Every row comes from one small tree of marks. The marks that hang from a mark follow it in brackets, in the order of their numbers. Every link used is in the known rows. Which tree was each row made from?
In the rows, zero is written as 128.
Known rows:
K_561[K_315]: [135 143 107 127 131 118 128 121 130 127 134 101 133 146 121 146 117 144
 131 143 131 122 135 143 119 118 111 116 134 132 130 127 128 136 135 135
 130 127 124 130 137 136 127 140 130 132 145 131 134 130 119 125 126 125
 139 123 157 114 112 121 135 118 118 126 129 131 104 130 122 129 118 120
 124 133 124 158 138 115 133 130 107 130 123 127 141]
K_991[K_104[K_136[K_565]] K_561[K_315]]: [108 165 135 122 103 136 124 117 145 117 133  72 127 157 139 139 125 110
 124 162 125 105 146 136  70 113 135 115 125 124 112 123 135  91 169 158
 129 123 117 126 138 130 130 143 120 145 138 171 150 150 160 174 155 139
 125 102 160  74 131 110 102 154  96 115 108 156  98 131 158 143 154 165
 128 143  88 172 190 133 138 127  96 127  96 161 157]
K_104[K_136[K_565[K_333[K_317] K_377]] K_991[K_561[K_315]]]: [107 149 162 128 115 152 119 105 128 157 146 126  97 171 142 106 127 113
 138 129 162  98 152 107  74 105 130  85 172 116 121 132  91  97 132 117
 128 117 118 132 109 107 143 178 137 173 100 186 154 136 167 154 106 139
 128 115 179 108 109 103 119 166  82 112 132 140  64 116 160 110 122 190
 150 122 130 154 252 112 165 124  81 152  91 175 119]
K_377[K_565[K_136[K_561[K_315 K_991]] K_333]]: [128 144 112 137 155 154 138 119 126 130 142 108 140 162 120 153 107 131
 135 118 151  76 120 106 136 128 102 113 190 129 145 112 113 160 116 154
 125 123 135 116 148 122 161 172 132 150 124 182 137 120 138 129 105 111
 164 102 162 113  84 141 125  73  90 130 143 139  50 129 154 121 115 141
 154  93 100 178 196  96 183 118  94 154 108 138 135]
K_565[K_136[K_561[K_991]] K_333[K_317] K_377]: [132 119 138 126 145 147 116 124 106 146 118 157 117 147 134 114 119 108
 127  78 159  75 126  69 122 142 136 116 179 125 156 117  85 130  94 129
 119 138 130 118 133 128 149 187 137 165 101 187 152  87 152 143  79 131
 150 121 144 124  84 144 127  72 118 139 139 124  73 103 152 104 123 161
 147  94 122 124 219  83 160 117 104 146  90 164 123]
K_104[K_136[K_561]]: [106 138 131 111 105 128 151 117 138 127 139 136 122 139 141 125 119  82
 125 144 130 123 113 144 117 132 159 115 137 128 126 152 140 106 134 126
 134 128 115 144 136 117 129 121 140 141 137 160 131 165 123 136 149 137
 122 103 140 126 127 115 115 108 132 119 103 117 128 124 127 112 140 140
 142 126 106 144 158 133 161 122 116 146 118 139 137]
K_104[K_991[K_561]]: [115 132 146 132 108 147 131 128 141 134 130 123 114 122 147 105 134 118
 126 145 141 127 147 137  90 121 110 123 123 130 114 127 125 130 144 121
 130 123 118 146 121 124 123 129 126 135 121 162 149 132 136 153 131 118
 136 108 134 107 136 100 120 172 123 113 131 137 135 144 135 124 125 152
 117 142 107 134 166 142 131 135 127 132 129 139 117]
K_565[K_136[K_561[K_315]] K_377]: [130 139 121 134 139 120 132 132 118 117 111 123 126 153 129 137 104 114
 123 121 142  89 126 101 132 134 141 126 180 135 137 143 127 123 117 158
 117 132 136 128 140 131 153 153 127 156 115 171 133 111 136 146  96 142
 143 132 167 131  86 134 126  95 107 136 115 140  79 118 136  98 112 126
 135 111 114 164 164  95 133 129 107 137 104 145 150]
K_991[K_104[K_136[K_565[K_333 K_377]]] K_561[K_315]]: [109 151 147 149 122 149 107 126 132 119 120  83 118 157 125 126 122 113
 134 126 150  89 142  90  86 115 143 128 171 126 119 110 120  82 152 154
 119 117 135 125 119 117 158 175 122 159  90 184 146 106 193 177 121 149
 127 130 167  94 106 131 111 155  77 127 116 170  65 130 177 116 137 172
 139 130 114 168 219 116 125 125 105 133  78 159 156]
K_561[K_315 K_991]: [148 143  94 115 132 133 128 121 131 128 138  87 140 144 110 151 118 154
 135 142 137 105 142 148 102 111  97 105 139 130 141 131 122 173 129 127
 134 131 130 130 144 135 116 145 132 134 169 136 153 140 111 127 116 103
 159 115 173 102  95 110 134 110 123 123 133 109  89 125 132 132 120 122
 119 125 122 149 156  98 138 125  92 138 111 135 143]
K_561[K_315 K_991[K_104[K_136[K_565]]]]: [114 160 117 115 106 146 126 107 142 124 142  73 140 156 115 150 120 124
 130 154 124  97 144 143  72 115 125  93 136 119 134 144 124 140 149 130
 131 123 120 132 144 117 116 150 132 146 170 151 161 170 147 146 137 111
 144  92 189  84 108 114 109 127 101 127 114 123  71 116 151 138 152 159
 140 130 107 156 185 111 163 116  79 143  97 160 156]
K_561[K_315 K_991[K_104[K_136[K_565[K_333[K_317] K_377]]]]]: [126 149 138 123 134 155  99 106 123 147 128 101 121 169 119 135 121 127
 142 112 146  77 143  96  80 109 126  93 163 112 145 121  83 117 129 121
 126 123 127 116 121 109 134 200 134 172 129 166 165 120 183 147 101 127
 142 119 193  89  91 129 123 116  90 130 127 137  48  97 165 131 135 181
 156 118 138 148 242  86 162 114  67 149  73 178 140]
K_377[K_565]: [131 126 135 135 149 135 134 121 133 132 134 127 130 131 134 143 127 147
 139 129 125 119 127 120 157 122 115 123 139 123 123 119 124 123 133 143
 130 120 134 115 122 119 142 138 119 130 118 127 116 129 141 119 132 120
 134 128 117 129 136 136 127 150  95 133 146 146 118 132 142 142 125 127
 146 123 131 140 127 139 130 124 128 133 143 123 115]
K_317[K_333]: [127 123 111 121 123 130 129 124 139 129 134 136 124 143 132 138 138 125
 129 138 132 146 120 108 121 111 142 103 113 121 129 115 124 123 128 116
 114 131 115 128 126 132 130 135 123 131 119 127 131 125 129 120 128 132
 131 128 145 113 113 139 142 106 140 119 124 122 130 146 134 148 124 141
 129 128 137 133 153 135 136 126 122 137 118 133 121]
K_565[K_136[K_561[K_991[K_104]]] K_333 K_377]: [115 128 145 146 139 160 111 139 118 117  94 127 130 131 125 113 122 105
 129  84 150  73 120  65 110 142 133 148 186 131 151 112 108 137 122 138
 108 128 136 130 129 118 160 176 128 153  94 190 157  83 190 161  84 130
 149 122 158 108  88 154 119  82 116 144 126 146  70 125 172 102 131 162
 139 103 105 134 209  93 141 125 123 141  83 156 146]
K_315[K_561[K_991[K_104]]]: [119 136 121 116 126 148 124 127 137 126  91  97 135 120 115 123 126 137
 120 131 127 106 159 142  97 122  99 114 110 137 133 126 124 145 135 137
 121 126 112 122 147 124 107 145 123 126 167 166 173 114 157 143 132 101
 145  97 150  94 111 123 111 134 142 121 162 143 129 122 153 135 144 143
 108 138  87 128 156 123 137 131 138 132 113 133 128]
K_104[K_136[K_561 K_565[K_333 K_377]] K_991]: [ 88 140 153 133 100 157 144 119 134 132 143 164 103 154 139  94 121  77
 129 126 139 108 127 101 108 129 160  97 194 119 126 166 116 108 113  98
 124 109 117 148 114  66 143 147 152 166  94 187 140 165 155 132 120 130
 127 117 154 147 111 125 108 165  97 119 112 121  82 117 161  85 139 188
 148 104 126 132 209 123 168 124 111 163  96 168 124]
K_565[K_136 K_333[K_317] K_377]: [132 118 170 146 161 145 101 126 102 151 111 166 111 142 131 106 129 115
 133  72 168  85 115  65 138 140 146 140 173 118 144 104  85 111  98 139
 115 130 138 108 115 130 170 176 126 161  72 145 127  64 175 143  75 156
 123 148 138 140 104 161 136  74 109 151 148 152  85 112 143 111 108 155
 158 105 151 121 188  92 145 126 120 131 109 150 118]
K_136[K_561 K_565[K_333]]: [113 140 114 130 108 128 132 133 121 118 149 145 121 161 131 129 119 106
 114 120 110 125 130  97 128 137 136 103 158 130 126 130 139 101 118 121
 123 119 119 124 145 105 132 145 146 144 110 174 132 147 128 125 146 123
 128 124 106 135 118 140 115 146 115 122 118 121  96 115 163 121 159 159
 123 102  90 131 173 130 151 118 120 139 106 159 129]
K_377[K_565[K_333]]: [124 125 142 148 154 149 124 125 127 134 138 135 129 133 125 137 131 143
 144 115 140 110 120 100 163 124 111 135 162 125 128 102 115 125 124 137
 123 114 139 111 117 113 161 152 123 133  91 138 111 106 158 118 120 123
 132 131 116 137 127 147 131 132  93 130 151 150 101 139 154 139 121 134
 150 111 139 142 150 138 142 124 133 137 129 118 115]

Which tree is each row?
[118 151 131 130 112 143 132 127 146 131 137  91 118 140 139 119 127 134
 127 161 144 125 150 154  77 109  96 108 133 134 118 126 125 136 149 129
 128 125 117 146 128 130 125 136 127 134 138 162 154 132 124 154 122 120
 143 104 165  96 117  93 124 165 117 104 127 139 110 141 134 119 116 145
 115 145 107 166 176 130 134 137 106 134 123 136 136] | K_104[K_991[K_561[K_315]]]
[117 130 129 131 130 152 132 131 119 128 133 139 132 145 126 123 118  98
 121  99 153  92 117  99 117 142 129 128 179 129 146 118 116 160 105 129
 120 132 130 130 146 121 151 153 140 146 112 178 145 120 136 136 110 123
 149 106 142 126  89 143 117  60 130 132 128 121  85 125 153 106 132 151
 139  93 104 137 189 102 167 121 114 146  99 147 133] | K_565[K_136[K_561[K_991]] K_333]
[129 161  85 115 100 123 127 126 137 107 131  69 139 158 124 157 112 134
 116 152  91 105 153 123  78 120 104  84 129 132 135 137 138 131 152 135
 131 127 110 125 161 115 103 158 138 142 171 186 178 160 125 140 141  95
 159  88 158  82 105 114 111 147 111 117 111 113  75 102 161 140 159 153
 112 122  67 157 187 111 146 114  85 129  95 171 156] | K_136[K_561[K_315 K_991[K_104]] K_565]
[119 133 111 139 124 128 123 139 113 118 131 145 114 155 125 124 111 112
 120 104 123 111 133  70 135 135 149 106 181 128 132 136 127  93 107 126
 117 121 131 122 134  95 143 162 141 153  87 182 133 126 148 128 121 129
 132 140 119 146 103 155 120 159  98 128 122 127  86 102 167 106 144 153
 124 100 114 126 177 115 127 124 122 139  97 164 132] | K_136[K_561 K_565[K_333 K_377]]
[122 141 127 145 146 134 123 133 117 122 114 130 126 158 126 131 105 109
 129 102 159  88 119  85 135 136 140 134 203 133 140 123 120 120 108 148
 114 129 139 121 138 121 174 169 133 158  89 177 123  89 156 148  88 152
 142 136 169 138  80 150 132  77 103 138 121 150  62 126 145  88 108 139
 136  99 119 163 185  87 142 131 109 136  94 143 147] | K_565[K_136[K_561[K_315]] K_333 K_377]
[123 151 100 119 119 142 140 113 127 122 152 107 124 174 112 139 101 113
 131 123 141  87 130 109 104 119 140  82 196 129 142 153 120 125 112 118
 128 120 128 136 136  95 136 172 148 167 131 193 150 159 140 130 118 119
 155 113 185 117  74 121 113 127  94 120 112 106  40 102 165  95 135 164
 135  94 115 155 218  89 161 115  81 166  75 170 149] | K_104[K_136[K_561[K_315 K_991] K_565[K_333 K_377]]]
[ 91 145 145 131  94 143 126 119 135 117 133 130 123 152 138 123 127  81
 120 131 118 110 118 103 101 133 157 120 149 120 122 131 138  82 140 124
 122 116 114 131 138  99 140 149 142 150 107 181 140 149 167 150 156 136
 120 101 128 112 130 133 101 125 114 125 100 138 103 119 163 123 172 178
 143 114  89 148 201 135 172 116 111 139  94 164 146] | K_991[K_104[K_136[K_561 K_565[K_333]]]]
[126 146 123 129 145 124 144 120 132 123 132 114 134 158 137 155 106 124
 127 146 129  96 120 116 146 132 120 116 166 129 128 131 134 125 134 168
 125 127 132 115 152 127 160 145 122 146 123 165 120 131 127 135 122 126
 142 105 146 125 111 136 120  98  91 131 135 149  84 128 136 126 119 129
 153 111  95 176 158 117 157 123 100 138 132 134 136] | K_377[K_565[K_136[K_561[K_315]]]]
[108 156 143 120 106 142 131 102 128 151 150 146  97 180 143 116 115  95
 132 133 142 103 140 111  87 112 141  64 186 117 130 160 101 101 120  98
 127 113 109 139 121  90 135 178 153 178 115 191 155 158 148 133 111 128
 136 109 180 126 103 109 123 143  93 116 114 117  62  93 149  99 132 189
 155 110 122 156 248 105 191 115  74 162  90 180 125] | K_104[K_136[K_561[K_315] K_565[K_333[K_317] K_377]] K_991]
[127 133 107 128 116 113 137 135 119 115 128 138 114 148 132 127 112 118
 116 118 107 113 140  89 130 129 148  99 153 132 127 159 137  96 117 132
 123 126 124 120 136 100 128 147 139 144 109 176 137 146 131 130 126 122
 132 140 119 137 119 136 114 180 100 128 115 119  99  98 152 115 145 148
 122 109 109 127 155 123 115 123 122 136 106 166 136] | K_136[K_561 K_565[K_377]]
[103 159 141 119  94 144 142 106 148 131 156 100 111 161 144 122 122 109
 126 176 139 120 153 157  66 110 128  88 142 121 110 153 128 119 153 123
 140 116 108 147 128 106 121 128 135 148 142 169 149 182 126 154 149 124
 132  92 178 103 125  86 107 174  99 102 117 132  88 131 141 116 138 171
 137 138 101 167 196 136 160 129  94 146 112 162 135] | K_104[K_136[K_565] K_991[K_561[K_315]]]
[135 153  88 122 114 125 120 130 130 105 115  79 132 155 121 151 108 139
 123 134 102  89 156  95  89 117 112  85 153 136 138 144 132 130 144 133
 124 128 126 127 150 109 116 175 135 150 153 191 175 140 145 143 116 103
 161 113 165  91  88 124 118 167  97 126 112 122  65  96 166 127 146 149
 113 117  90 153 195  99 121 119  87 135  86 173 160] | K_136[K_561[K_315 K_991[K_104]] K_565[K_377]]
[116 159  97 111 103 145 145 109 132 123 168 105 129 179 120 145 107 105
 127 141 135 104 131 133  94 120 133  76 177 127 134 146 128 139 122 116
 136 121 116 136 152 105 125 160 154 155 147 186 152 181 116 127 143 114
 153  94 177 114  85 111 110 104 107 111 110 102  53 111 161 110 148 163
 136 101  96 164 212 103 187 114  77 162  82 165 148] | K_104[K_136[K_561[K_315 K_991] K_565[K_333]]]
[138 144 128 124 155 146 125 109 117 150 148 121 129 170 134 150 111 133
 137 113 150  74 125  96 127 123  99  99 174 126 147 103  95 149 113 146
 128 128 123 106 153 134 155 188 133 160 128 185 146 112 141 133 100 115
 162  95 156 106  87 139 128  58  91 128 150 138  55 111 152 132 119 151
 163  92 101 167 222  91 193 111  74 152 108 150 118] | K_377[K_565[K_136[K_561[K_315 K_991]] K_333[K_317]]]
[104 154 154 142 112 157 128 117 138 135 149 114 108 163 131 109 122 107
 135 137 162 101 148 117  80 110 132 104 195 120 119 140 112 110 131 120
 126 111 126 143 109  98 150 161 138 164  95 182 145 146 163 153 111 139
 134 118 184 118 100 110 117 178  77 118 122 146  58 136 165  99 119 181
 140 123 129 160 225 117 152 133  96 153  90 162 135] | K_104[K_136[K_565[K_333 K_377]] K_991[K_561[K_315]]]
[135 144 108 128 128 115 116 125 107 135 136 129 108 178 133 142 108 129
 125 114 117 108 143  75 121 118 128  77 168 127 131 130 111  88 112 125
 122 124 119 108 141 113 132 186 143 167 112 187 148 113 137 129 112 129
 139 137 138 123  95 136 132 139  93 121 124 125  65  87 154 119 136 158
 133 107 109 148 212  94 149 114  85 141  89 175 130] | K_136[K_561[K_315] K_565[K_333[K_317] K_377]]
[139 150 110 124 126 142 114 122 140 121 118  67 145 137 112 151 128 152
 132 144 125 104 146 132  85 111  94 117 125 130 140 114 119 161 151 131
 128 130 121 131 138 136 119 155 120 134 166 142 164 120 143 145 114 106
 157 104 179  77 105 110 128 113 124 126 123 128  85 125 141 141 127 130
 117 139 108 157 169 106 135 126  95 130 107 136 152] | K_561[K_315 K_991[K_104]]
[112 131 147 146 151 147 137 124 124 131 130 152 128 148 137 130 118 105
 131 110 144  94 108  86 160 142 134 143 182 126 129 114 122 119 118 153
 114 119 132 114 138 116 178 156 127 144  82 168 111 111 157 139 121 134
 133 116 112 143 117 160 117  90  94 136 140 159  90 137 159 124 125 148
 162  94 104 157 171 125 165 120 126 143 124 130 121] | K_377[K_565[K_136[K_561] K_333]]
[136 143 134 132 147 145  97 123 116 137  98 110 126 155 126 129 116 118
 132  91 153  65 131  72  94 127 117 120 176 129 156 101  86 128 124 139
 114 134 128 116 141 137 154 203 130 167 116 195 171  71 177 159  72 131
 156 115 177  87  79 139 132  59 110 133 130 147  55 101 154 115 118 163
 149 109 104 160 246  73 164 119  81 134  77 167 146] | K_565[K_136[K_561[K_315 K_991[K_104]]] K_333[K_317] K_377]
[129 157  96 105 112 129 149 112 130 121 149  99 127 168 122 143 100 114
 127 142 125  90 143 125  98 121 141  71 178 128 139 173 125 133 126 125
 137 126 123 138 141  99 114 158 140 160 156 183 155 182 119 132 127 114
 155 108 189 115  86 109 112 145  96 120 103  99  58  98 150 104 137 156
 129 106 114 154 196  95 146 118  76 159  90 174 150] | K_104[K_136[K_561[K_315 K_991] K_565[K_377]]]
[103 157 149 122 101 152 145 105 152 138 144  98 116 142 143 112 126 106
 134 170 157 118 138 169  70 108 119 114 140 127 113 140 121 131 152 128
 134 122 116 154 122 126 130 129 132 143 142 163 151 156 136 160 134 134
 134  93 187  99 121  84 119 142 117 107 117 135 110 147 125 109 119 156
 137 145 116 171 196 129 156 132  99 147 119 137 137] | K_104[K_136 K_991[K_561[K_315]]]
[123 121 152 137 144 133 113 130 103 146 109 170 108 148 140 112 119  95
 126  84 153  87 117  63 137 142 153 130 177 121 144 113  97  96 101 137
 112 133 133 114 131 128 164 178 133 164  77 177 135  74 160 144  89 153
 127 135 127 139 101 152 130  72 114 138 134 143  93 104 147 105 118 159
 152 100 123 130 202  98 154 119 117 137  98 158 118] | K_565[K_136[K_561] K_333[K_317] K_377]
[130 148 140 132 150 152 109 113 122 145 122 102 138 161 134 148 119 129
 135 115 139  65 128  90 111 122  95 111 159 123 147  89  95 133 138 155
 120 129 121 106 151 136 162 199 121 161 126 190 160  93 169 151 103 113
 156  84 158  81  98 140 123  64  92 131 151 157  59 116 160 144 130 165
 163 109  89 177 236  98 190 109  76 140  99 155 137] | K_377[K_565[K_136[K_561[K_315 K_991[K_104]]] K_333[K_317]]]
[114 140 148 117 118 155 125 111 142 132 120 104 136 125 124 121 135 112
 137 135 141 104 126 143  91 123 131 131 124 123 135 133 115 144 146 123
 134 124 121 142 125 120 125 140 123 135 153 144 156 144 160 149 131 122
 138  97 171  94 120 115 112 107 129 130 118 128 108 130 140 130 140 154
 144 134 123 135 172 122 152 125 106 142 107 139 142] | K_561[K_991[K_104[K_136]]]
[123 125 156 137 150 141 124 119 116 151 131 164 117 153 148 128 120 111
 130 103 141  92 113  80 152 140 130 126 161 121 134 104 101 104 116 150
 123 124 123 104 138 125 168 169 131 154  89 172 125  94 156 138 113 134
 131 114 106 130 125 154 124  81  96 134 150 157  93 115 149 131 130 159
 170 102 104 152 195 119 184 113 110 142 120 147 114] | K_377[K_565[K_136[K_561] K_333[K_317]]]
[111 154 144 128 113 137 122 116 147 122 118  71 128 136 135 129 127 110
 133 162 142 105 131 145  75 113 127 135 125 130 114 113 133  97 175 159
 128 127 119 137 132 146 137 143 116 139 136 165 152 123 164 182 140 145
 128  95 172  73 131 102 113 122 117 120 111 163 115 146 141 134 137 146
 137 157 100 178 188 130 133 130 102 123 105 134 158] | K_991[K_104[K_136] K_561[K_315]]
[107 138 152 115 129 158 111 108 118 151  99 125 110 154 115 114 125 113
 128  99 145  82 157  97  88 119 133  86 148 119 138 130  89  99 116 122
 117 121 113 105 127  99 124 187 135 161 128 188 178 105 193 143 117 122
 132 118 162 102  99 139 106 136 105 134 162 149  83  90 173 126 152 192
 146 118 115 116 232 107 167 116 110 152  78 173 118] | K_315[K_561[K_991[K_104[K_136[K_565[K_333[K_317] K_377]]]]]]
